Known rows, with every way that one mark hangs from another
(nurun (toros tuni)): [ -8.8   6.7  -0.7   5.2  21.1  -0.1   1.2   7.2 -36.2  -3.7  25.8  32.5
  16.5  30.7  10.9 -20.3 -26.1  -2.6 -34.4  -6.1 -20.0  -3.0  11.1 -18.2]
(mifiro voruf): [-18.8   8.7   7.6  -5.9  18.4  15.0   7.8   5.1 -27.3 -22.0   0.8   0.1
  25.7  18.7  -1.2  -7.3 -21.0   1.4 -13.9   2.0 -16.5  15.0   6.1 -16.5]
(pote lafit (voruf mifiro nurun supe)): [-12.6  13.7  -1.0 -14.7 -10.5  28.2  -7.3   5.5 -35.0 -27.1  -3.0 -18.8
  63.3  29.8 -24.5  -0.5 -15.7  -4.5 -11.1   3.2  -0.6  11.3  12.1 -40.4]
(pote lafit (voruf supe)): [-16.4  14.2  -1.7  -9.2 -11.1  17.3  -1.2   3.9 -23.9 -18.7  -6.3 -22.9
  36.7  32.5  -5.2   0.6 -22.9   9.4   5.9  -9.3  -9.9   8.9  15.5 -26.6]
(zuge tuni): [-18.4   7.9   8.2  -5.3  26.6   1.0  -1.6  18.6 -20.9 -12.9   1.2   2.2
  12.4  22.2   5.2 -13.2 -33.9   8.1  -7.8   6.2  -3.6  16.3   3.7 -27.2]
(pote lafit (voruf mifiro (nurun toros))): [-11.3   2.8  -7.2  -8.8   1.4  16.0  -7.7   4.5 -40.0 -15.8  15.9   3.8
  56.3  27.8 -13.4   0.8 -11.5 -14.2 -33.7  -3.5  -9.0   6.3   5.2 -25.3]
(mifiro (voruf (nurun (toros tuni)) pote)): [-16.7   8.4   4.9  -0.8  28.4  21.9 -11.8  -1.6 -54.3 -17.1  32.2  30.0
  46.4  27.4 -15.0 -23.9 -11.2  -9.1 -62.3  11.0 -16.6   8.1   2.3 -25.2]
(lafit (mifiro (voruf pote))): [-20.2  10.4  13.5  -8.3   0.7  20.3  -2.2  11.4 -36.5 -32.0  -7.3 -15.2
  41.5  19.2 -19.0   0.9 -21.4   5.8 -31.4   2.1 -15.7  29.1   9.4 -14.8]
(nurun (toros tuni) (voruf mifiro pote)): [ -1.9   6.5   3.0 -13.6  15.8   1.8  -5.7   8.4 -51.9  -9.8  12.1  23.9
  34.4  22.1  -7.6   0.2 -28.4  -8.7 -55.4   8.6  -7.5  22.1  18.5 -32.4]
(nurun toros (voruf pote supe)): [ -4.0  14.0  -1.0 -16.7  15.2  10.6  -4.6  14.0 -32.3 -13.8  -0.9   0.0
  23.6  28.7  -9.0   2.3 -26.4   4.7 -43.7   4.7  -7.7  20.7  31.0 -28.3]
(pote (lafit mifiro) (voruf nurun supe)): [-17.0  11.3   1.8  -4.3 -12.3  24.6 -13.2   5.6 -27.6 -26.7   1.5 -30.4
  54.5  37.6 -22.8   1.3 -19.4   1.0 -17.3  -9.9  -9.9   9.4  20.5 -27.1]
(lafit mifiro): [-15.0  10.3   6.7  -1.3   5.3   5.8   4.7  15.3 -22.3 -21.0  -2.4 -10.7
  21.9  23.1  -5.1   1.6 -33.9   5.5 -17.1  -8.5 -16.5  13.0  17.3 -14.4]
(voruf (nurun (toros tuni)) supe): [ -8.4  14.7  -0.8   3.6  22.5  16.0  -8.0   5.1 -37.5 -12.3  32.2  25.9
  33.4  38.3  -2.8 -30.6 -19.5  -8.0 -44.2  -1.2 -14.7  -8.0  17.7 -32.2]
(voruf mifiro nurun (pote lafit) supe): [-10.9  17.8   7.4 -20.8 -11.4  29.7  -8.9  12.9 -46.6 -29.4 -12.9  -8.2
  62.8  26.1 -40.3   2.2 -26.9  -0.3 -25.5  17.1   4.3  22.1  12.3 -48.1]
(pote voruf): [-18.4  13.1  -3.3  -5.9  12.3   7.3   4.9   2.9 -25.5 -18.7  -0.6  -9.6
  24.5  24.8   7.4  -6.1 -20.5   4.5  -4.4  -2.4 -13.7   9.4   9.7 -11.7]
(voruf (pote lafit) supe): [-14.0  18.3   6.6 -14.8 -10.4  18.5  -3.4  14.1 -34.4 -20.1 -18.4 -12.6
  35.8  29.2 -20.5   4.6 -33.6  13.8  -8.4   6.3  -2.2  17.5  15.7 -34.9]
(voruf nurun): [-15.3  14.1   1.6  -4.5  27.3  12.1   0.7   9.5 -28.9 -18.2   5.8   8.2
  26.9  23.9  -8.2  -9.6 -27.5  -3.0 -24.1   9.4 -11.1   5.6   9.2 -22.8]
(lafit (mifiro (voruf supe))): [-17.9  12.6  11.3  -4.8  -3.9  24.8   1.3   9.1 -23.7 -33.3  -2.0 -23.2
  37.8  26.1 -14.2  -6.6 -20.0   3.6 -16.5 -10.3 -16.8  20.9  21.6 -20.7]
(lafit (mifiro (voruf nurun pote supe))): [-20.2  16.2  14.4 -10.1   1.1  37.4 -11.3   8.3 -39.9 -40.3   0.2 -20.4
  58.7  24.8 -35.6  -6.5 -14.3  -0.1 -40.7   5.9 -11.4  25.4  18.2 -28.3]
(pote (voruf nurun)): [-19.8  13.8  -3.8  -4.7  22.5  14.9  -2.4   1.4 -29.8 -22.8   7.9  -4.8
  36.0  26.6  -2.6  -8.1 -15.5  -2.1 -18.9   7.4 -10.5   5.5   7.3 -16.8]
(mifiro (voruf (nurun toros) pote)): [-18.0   9.6   3.7  -8.3  26.3  25.1  -6.2   3.9 -45.2 -23.6  16.9  16.5
  45.1  22.4 -20.0 -11.2  -9.2  -7.5 -56.0  13.1 -15.7  14.3   4.4 -18.8]

Rows
[-14.0   4.0   2.7  -5.9  -0.3  16.0 -15.0  16.3 -43.4 -14.4   7.4   4.2
  48.0  30.9 -29.9   6.1 -25.7  -4.3 -54.5  -1.5 -11.2  11.7  13.8 -20.5] | (voruf (nurun toros) (pote (lafit mifiro)))
[-13.0   7.2  -6.8   4.9  26.5   8.4  -9.1  -3.6 -41.4 -10.0  38.6  23.8
  36.8  34.4   4.1 -23.4 -10.7 -10.1 -44.4  -3.1 -20.2  -7.8   7.5 -17.6] | (pote (voruf (nurun (toros tuni))))
[-12.2  14.2  -6.3  -2.3  15.9  21.8  -5.2   2.0 -30.2 -21.8  21.6   2.0
  41.6  35.6  -6.1 -17.9  -6.9  -5.3 -35.1  -3.6 -13.6  -0.3  20.2 -20.6] | (pote (voruf (nurun toros) supe))
[ -7.3   8.6  -1.1  -7.7  19.5  14.2   1.9  11.0 -38.1 -19.8  16.9  20.8
  41.9  21.7 -11.9 -10.0 -19.7 -13.1 -46.2   5.4 -10.5   6.6  11.3 -24.8] | (voruf mifiro (nurun toros))
[-20.9  15.5  10.3 -14.3   1.2  36.2 -11.9   4.0 -41.7 -29.2  -4.9 -11.1
  58.0  26.5 -34.8  -2.3 -17.0   1.6 -26.4  15.6  -4.2  17.8   7.9 -38.0] | (mifiro (voruf nurun (pote lafit) supe))
[-15.3   3.9   2.2   4.9  32.8  16.3  -6.3  -1.7 -42.9 -11.2  39.8  33.5
  37.2  28.5  -3.1 -26.9 -11.8 -14.6 -51.0   0.6 -20.3  -2.4   3.9 -20.4] | (mifiro (voruf (nurun (toros tuni))))
[ -8.2  14.7  -4.0 -10.3   4.5  25.5  -4.3   3.0 -37.3 -29.5  17.6  -1.9
  56.4  29.9 -13.4 -14.8  -4.9 -10.2 -37.5  -1.2  -9.2   8.3  18.5 -29.0] | (pote (voruf mifiro (nurun toros) supe))
[ -6.8  11.4   3.8  -8.0  16.7  14.0  -9.7   6.9 -60.6 -18.7  22.2  34.2
  52.8  25.1 -19.7 -17.9 -20.1 -11.7 -61.2  14.9  -9.3   9.9   6.5 -34.0] | (voruf mifiro (nurun (toros tuni)) pote)
[-22.0   8.8   8.2 -14.1  -1.4  20.0  -1.7   6.6 -40.0 -19.9  -9.6  -6.6
  40.7  19.5 -19.3   6.1 -24.9   6.7 -16.5   8.5  -8.0  24.7   0.6 -24.0] | (mifiro (voruf (pote lafit)))
[ -8.5  19.6   6.2 -12.1   8.3  23.7   0.4  10.3 -34.3 -32.5  -2.0  -2.8
  48.4  23.8 -21.6 -10.6 -23.0  -5.9 -22.6  11.3  -3.3  13.3  17.4 -40.6] | (voruf mifiro nurun supe)
[-15.2   7.5  -1.9  -8.2  12.3  15.7  -9.4  12.5 -45.5 -10.4   8.3  17.4
  41.6  28.5 -22.9  -0.3 -24.8  -2.0 -47.2   9.5  -8.1   7.8   7.6 -24.8] | (voruf (nurun toros) (pote lafit))
[ -5.6  14.2   6.9 -29.5 -11.1  16.2  -5.7  14.5 -38.0 -20.9 -26.0 -18.6
  44.6  24.3 -27.6  21.0 -34.7   1.7 -20.0  10.7   5.2  34.0  23.9 -47.7] | (nurun (voruf mifiro (pote lafit) supe))
[-16.4  17.2   5.2  -9.5  15.2  34.9  -8.7   5.8 -44.5 -30.7  16.6   8.7
  50.7  28.4 -24.4 -18.0  -6.6  -4.2 -52.3  11.4 -13.0  14.1  13.0 -26.7] | (mifiro (voruf (nurun toros) pote supe))
[ -5.8   2.9  -3.2  -2.2  31.9  -6.6  -1.6   4.9 -31.2   3.6  23.0  25.3
   8.9  29.5  12.3  -7.3 -31.7  -8.7 -42.6  -5.1 -15.7   4.6  21.6 -22.7] | (nurun (toros tuni) voruf)
[ -9.9  24.2   9.3 -19.5   2.1  29.8  -5.1  12.8 -46.5 -37.4  -9.4  -3.8
  57.9  22.9 -34.4  -8.9 -21.3  -0.7 -32.5  20.7   1.2  22.0  15.9 -41.3] | (voruf mifiro nurun pote supe)
[-19.2  13.6   3.9 -11.4   9.6  17.2  -9.5  11.0 -41.3 -16.7  -7.4   2.3
  42.5  23.8 -25.6   4.3 -30.4   3.1 -28.8  16.7  -3.2  14.7   3.5 -31.6] | (voruf nurun (pote lafit))
[-15.3   8.0   5.5  -0.1   9.8  30.5  -6.3   8.6 -30.7 -29.5  22.3  -3.3
  48.1  32.2 -20.1 -13.6  -9.9  -9.8 -49.5 -10.6 -19.9  11.0  21.8 -20.4] | (lafit (mifiro (voruf (nurun toros) supe)))
[-17.9   4.7   0.7  -1.2  30.8  19.6  -0.1   3.5 -33.5 -18.6  24.7  18.6
  35.8  24.2  -7.4 -14.8  -9.5 -13.0 -46.6   2.7 -18.1   5.1   5.9 -14.7] | (mifiro (voruf (nurun toros)))
[-22.7  10.1  12.7  -8.3  10.9  28.2  -9.0   7.0 -41.4 -36.2   0.9  -8.9
  52.2  20.6 -31.5  -3.1 -17.7  -2.6 -44.2   9.6 -13.8  25.0   8.5 -19.6] | (lafit (mifiro (voruf nurun pote)))
[-12.0  11.5   8.2 -20.1 -12.4  12.0  -0.9  14.4 -45.5 -22.0 -20.1  -3.7
  45.7  18.2 -24.6  12.4 -32.9   4.8 -16.5  11.0   0.2  27.3   5.6 -34.7] | (voruf mifiro (pote lafit))
[-17.5   1.8   4.9   3.1  19.0  19.9  -5.4   7.3 -31.8 -23.4  25.0   6.1
  41.7  25.4 -14.0 -10.9 -13.0 -13.7 -54.3  -8.5 -22.4  10.4  13.6 -10.8] | (lafit (mifiro (voruf (nurun toros))))
[-22.2  13.8   9.4 -10.8  23.9  26.7  -5.1   4.4 -43.1 -29.3   2.8   3.6
  46.3  17.6 -22.7  -8.3 -15.9  -1.8 -36.6  20.7  -8.8  19.9   1.1 -24.4] | (mifiro (voruf nurun pote))
[-19.2   7.3  10.2  -4.9  -5.1  32.8  -9.3   6.4 -27.3 -28.2   2.2 -22.3
  54.2  31.2 -29.2  -0.7 -19.6  -3.6 -23.7  -6.4 -12.1  14.0  15.3 -31.2] | (pote (lafit (mifiro (voruf nurun supe))))
[  0.1  14.2   1.7 -24.6   5.1  14.6  -2.4  14.3 -40.3 -22.5  -5.8  -1.4
  38.6  22.8 -17.4   4.7 -23.7  -5.2 -46.5   7.4  -2.9  29.4  30.0 -37.2] | (nurun toros (voruf mifiro pote supe))
[-15.7  16.0   9.6 -11.1 -12.1  27.9 -14.8  16.2 -38.1 -27.9  -9.5 -19.8
  53.0  33.1 -39.5   5.9 -30.0   4.3 -30.1   3.8  -4.9  18.0  19.0 -36.2] | (voruf nurun (pote (lafit mifiro)) supe)
[-10.8   8.7  -5.4  -6.8  14.7  16.3  -2.1   4.6 -40.2 -23.6  20.0   9.2
  50.5  24.7  -8.4  -9.7  -8.0 -13.6 -42.5   0.7 -12.4   8.1   9.5 -19.9] | (pote (voruf mifiro (nurun toros)))
[-19.6  12.8  12.1  -3.5   8.3  32.3  -4.3   6.7 -27.8 -35.2   5.7 -18.3
  48.5  28.1 -23.7 -10.8 -16.5  -4.6 -29.9  -3.9 -15.4  14.5  19.0 -23.9] | (lafit (mifiro (voruf nurun supe)))
[-12.1  19.5   0.5 -13.8   3.0  27.1  -2.2   2.4 -35.4 -35.0   2.3 -14.8
  57.8  26.0 -18.0 -11.6 -11.8  -5.5 -18.9   6.2  -4.7  12.8  14.8 -34.4] | (pote (voruf mifiro nurun supe))
[ -7.7  12.4   7.0 -25.9  12.0   6.8   0.5  13.2 -39.9 -21.4 -18.3  -4.9
  33.1  14.1 -16.2  14.6 -33.3  -1.0 -32.1  16.6   0.6  35.1  18.0 -33.6] | (nurun (voruf mifiro pote))
[-18.9  15.6  10.8 -16.0 -10.9  29.3  -3.6   5.5 -39.1 -26.5 -13.4 -15.8
  45.1  25.5 -24.4   0.4 -22.3   9.0 -11.0   6.7  -6.7  24.8   9.7 -32.7] | (mifiro (voruf (pote lafit) supe))
[ -9.6  -0.5   0.8 -13.6   1.1   2.8 -10.2  17.8 -34.2  -5.7  -2.1  -7.0
  28.6  27.5 -15.8  24.4 -36.2   0.4 -48.6  -7.2 -10.1  26.6  25.2 -20.7] | (nurun toros (voruf (pote (lafit mifiro))))
[-10.0  11.3   7.7 -19.6 -11.1  13.2 -12.3  16.9 -29.6 -19.7 -19.4 -30.7
  35.5  30.9 -26.5  24.3 -37.8   8.1 -24.3  -1.8  -2.8  30.5  31.2 -33.4] | (nurun (voruf (pote (lafit mifiro)) supe))
[-12.5  10.3   3.3   2.4  23.8  26.7  -7.1  -2.0 -41.1 -16.2  37.6  22.2
  42.8  32.7  -7.9 -32.3  -8.7 -11.1 -46.5  -0.8 -19.0  -1.4  13.0 -30.1] | (mifiro (voruf (nurun (toros tuni)) supe))
[-20.8   5.7  10.5  -1.5  16.6  22.3  -3.9   6.4 -29.3 -29.0  10.6  -8.6
  42.8  22.6 -18.5  -5.2 -19.3  -7.5 -33.9   0.6 -16.8  14.3   9.4 -15.6] | (lafit (mifiro (voruf nurun)))
[ -8.8   7.3  -4.5  -1.1  16.0  12.3  -8.4  -4.9 -47.1 -17.4  33.8  22.0
  52.0  29.5  -3.8 -21.9  -9.2 -15.8 -46.8  -0.1 -15.1   0.4   5.7 -26.6] | (pote (voruf mifiro (nurun (toros tuni))))
